Every row comes from one small tree of marks. The marks that hang from a mark follow it in brackets, in alphabetical order. Every link used is in the known rows. Which tree was each row made from?
Known rows
modad{lese zape{paruv romo{suder}}}: [ 25  32 -22  11   4  27  -1  -8  25  -6 -15  11   7  -6  -7 -19 -41   5
 -46  13  58 -13   1]
modad{zape{paruv{lese} romo{suder} rosi tapo}}: [ -4  55   3   0   2  18   6 -14  20  11  -6  -7  -3   7  -7 -46 -16 -11
 -11  28  78  -5  14]
soror{rosi tapo}: [-24   9   8   2  10 -10   0  16 -26   6  -5 -11   0  11  28   2  -3  -9
   9 -32  -2  -4  -7]
rosi{soror{tapo{zape{paruv{lese}}}}}: [-11  36  10  -2  -5 -19  -3 -10 -13  20  -4 -10   8   4  -7   5  12   7
  33  14  16  -7  -2]
modad{lese zape{paruv romo{suder} tapo}}: [ 19  39 -19  10   6  32   4  -6  29  -6 -15   5   2  -1  -4 -21 -45  -1
 -30  20  80 -17  14]
zape{romo rosi}: [ -7  26  13  -8 -10   9   8 -26  12  19  -3 -12  14  11  -5 -21  11 -18
   6 -15  31   6 -17]
tapo{zape{paruv{lese} romo{suder} rosi}}: [-14  66   5  -5  12   3   6  -6 -11  14  -4 -24  35   5 -21 -27  39  -5
  12  25  57   0 -13]
rosi{zape}: [  3  -3  -4   6 -27   0   3  -5   8   6  -9   6  -7   5  -4 -12   0  18
  -7   7 -16 -12  -8]
rosi{soror{tapo} zape{romo{suder}}}: [-16  15   0   2 -46 -11  -6 -37   9  27 -15   9  11   8  -5  -2  -7   0
   5  -1  -5  -6 -12]
rosi{zape{paruv romo tapo{soror}}}: [-26  51   3   4 -22  19  -3 -10  17  18 -18  -2  -9  22  -4 -20  19  15
  23  21  48 -21  -5]
soror{rosi{zape{paruv{lese} romo}} tapo}: [-35  45   6   5  -5   2   3  13 -20  14 -15 -13  -1  23  19 -25   9  11
  11 -11  18 -13 -18]
lese{paruv}: [  6   2  -6  -3  12  14  -1   4   8 -10  -2   0   9   1 -18  -7 -15  -2
 -18   5   1 -22  -9]
zape{paruv romo{suder} rosi{soror}}: [ -4  71   9  -8 -17   9 -14 -44  23  35 -10   1  28  12 -27 -14  10 -32
  17   6  58  14  -8]
soror{tapo{zape{paruv{lese} rosi}}}: [ -9  44  10  -2  11 -18  12   4 -23  12 -10 -20   9   5  -4 -12  22   2
  25   3  42 -11 -11]
paruv{lese}: [ -5   5   1  -2   8  -2  -1   9 -18  -8   8 -15  -1  -4  -3 -32   8  14
   1  25  -5  -2   8]
modad{lese{paruv} zape}: [ 42 -11 -22   9  10  24   4   2  25 -21  -8   6  -6 -13 -12 -25 -60  14
 -57   8  18 -37   1]
modad{lese{paruv} zape{rosi tapo{soror}}}: [ 36   9  -7   4   6  24  -2 -12  30  -5 -10  -8 -14  -7 -13 -50 -46   3
 -25  12  50 -46  10]
zape{paruv rosi tapo}: [  3  63  14  -4   2  12   5  -9  18  17  -9  -8  -3  15 -14 -16   6 -22
  38  10  75  -4   9]
suder{romo}: [  4   6  -3  -4  -9 -29  -3  -7  -3   3  17  21   6  -8  11  -7  -5  16
  10   0   3   3   7]
tapo{soror zape{paruv rosi}}: [-10  52  14  -1   8  -6 -10  -4  -7  25  -8 -21   9   7 -14 -18  53   7
  34  15  45 -16  -9]
rosi{soror}: [  3   6   8  -4 -19  -6 -11 -22  10  18   2   4   2   1  -8   8  -5  -4
  16   4 -10   5   3]
romo{suder}: [  1   0 -10   2   2  -6 -10  -4  -4  -4   0   5  17 -10  -7  -3  -4 -14
 -13   9   1   6  10]
rosi{soror zape}: [  6   3   4   2 -45  -5  -8 -28  17  22  -7  10  -4   6 -12  -4  -3  15
  10  12 -26  -8  -5]

Write each row's tree
[-10  71  12  -9   4  15   3 -16   6  17  -5 -17  12  14 -17 -45  23  -6
  17  15  61   4 -12]
zape{paruv{lese} romo rosi}
[-19  22  -3  -1   6  -1   8  -1 -10   6  -3 -14  34   1  -5   7  26  -3
  -1   8  20   1 -13]
tapo{zape{romo{suder}}}
[-29  82  20  -7   6  18  -6 -16   5  23  -6 -29   0  21  -9 -55  35  -6
  47  29  88 -10   5]
zape{paruv{lese} romo rosi tapo{soror}}
[-16  86  15 -11  -7  13  -7 -33  14  28  -4 -17  22  14 -25 -41  12 -28
  39  34  81   7  12]
zape{paruv{lese} romo{suder} rosi{soror} tapo}
[ -9  47   4   1 -42  12  -7 -33  28  32 -16  11   4  19 -17  -3   5  11
  16  14  16  -6 -15]
rosi{soror zape{paruv romo}}
[-10  34  16  -9 -13  -3  10 -27   5  31  -1 -20  26   9 -13  -3  30  -7
  24  -2  24   1 -20]
tapo{zape{romo rosi{soror}}}
[-12  82  14 -10 -14  15  -6 -40  28  35 -10  -6  23  18 -22 -14   5 -39
  37  14  85   8   6]
zape{paruv romo{suder} rosi{soror} tapo}
[-24  32  10  -4   0  -6 -10 -18 -11  24  -3 -25  29   1  -8 -23  51  -6
  17   8  31  -7 -14]
tapo{soror zape{romo{suder} rosi}}
[  0  36   0   6   8  14   6  10  13  -2  -3  -1 -24   5   1 -28 -22  12
  -7  35  53 -14  22]
modad{zape{paruv{lese} tapo}}
[  2  47   6   0  -1  16   7 -13  20  13  -6  -5  -7   8  -6 -45 -10   5
 -18  16  56  -5  -4]
modad{zape{paruv{lese} romo rosi}}
[-36  68   8  -2   8  23  -7  -7  13  16 -11 -10  -1  22   1 -10  23  -2
  37  18  78 -11   4]
zape{paruv romo tapo{soror}}
[-45  31  12   0  13   2  -9   9 -22  19   0 -32  18  14  15 -10  52  11
  22  -3  12 -13 -17]
tapo{soror{rosi} zape{romo}}
[-32  41   0   7  -8   0  -3   6 -14  15 -19  -2  10  20  16  -8   3  -5
   2 -19  21 -10 -18]
soror{rosi{zape{paruv romo{suder}}} tapo}
[ -4  48   7   1 -33   5  -6 -17  16  21  -9   1 -12  15 -19 -24   1  18
  34  42  20 -15  11]
rosi{soror zape{paruv{lese} tapo}}
[-24  64   8  -2   7   0 -12 -15  -5  27 -10 -21  28   7 -15 -20  55  -5
  24  16  59  -8 -13]
tapo{soror zape{paruv romo{suder} rosi}}
[  0  45   6   2 -38   7  -5 -23  27  26 -14  10 -10  17 -17  -2  -2   9
  33  27  24 -14   6]
rosi{soror zape{paruv tapo}}
[  4  27  22  -9 -20  -2   0 -32  19  28   1 -11  -2   9 -11 -12  -3 -25
  41   3  33   0  12]
zape{rosi{soror} tapo}
[ 32  28 -14  11   8  26   7   4  28  -8 -13   5 -17  -3  -3 -17 -48  11
 -20  20  66 -25  16]
modad{lese zape{paruv tapo}}
[-25  18   4   0   5 -12  17   2 -18   9 -10 -14  15   7  12  13  15   2
  13 -15  23  -8 -19]
soror{tapo{zape{romo}}}
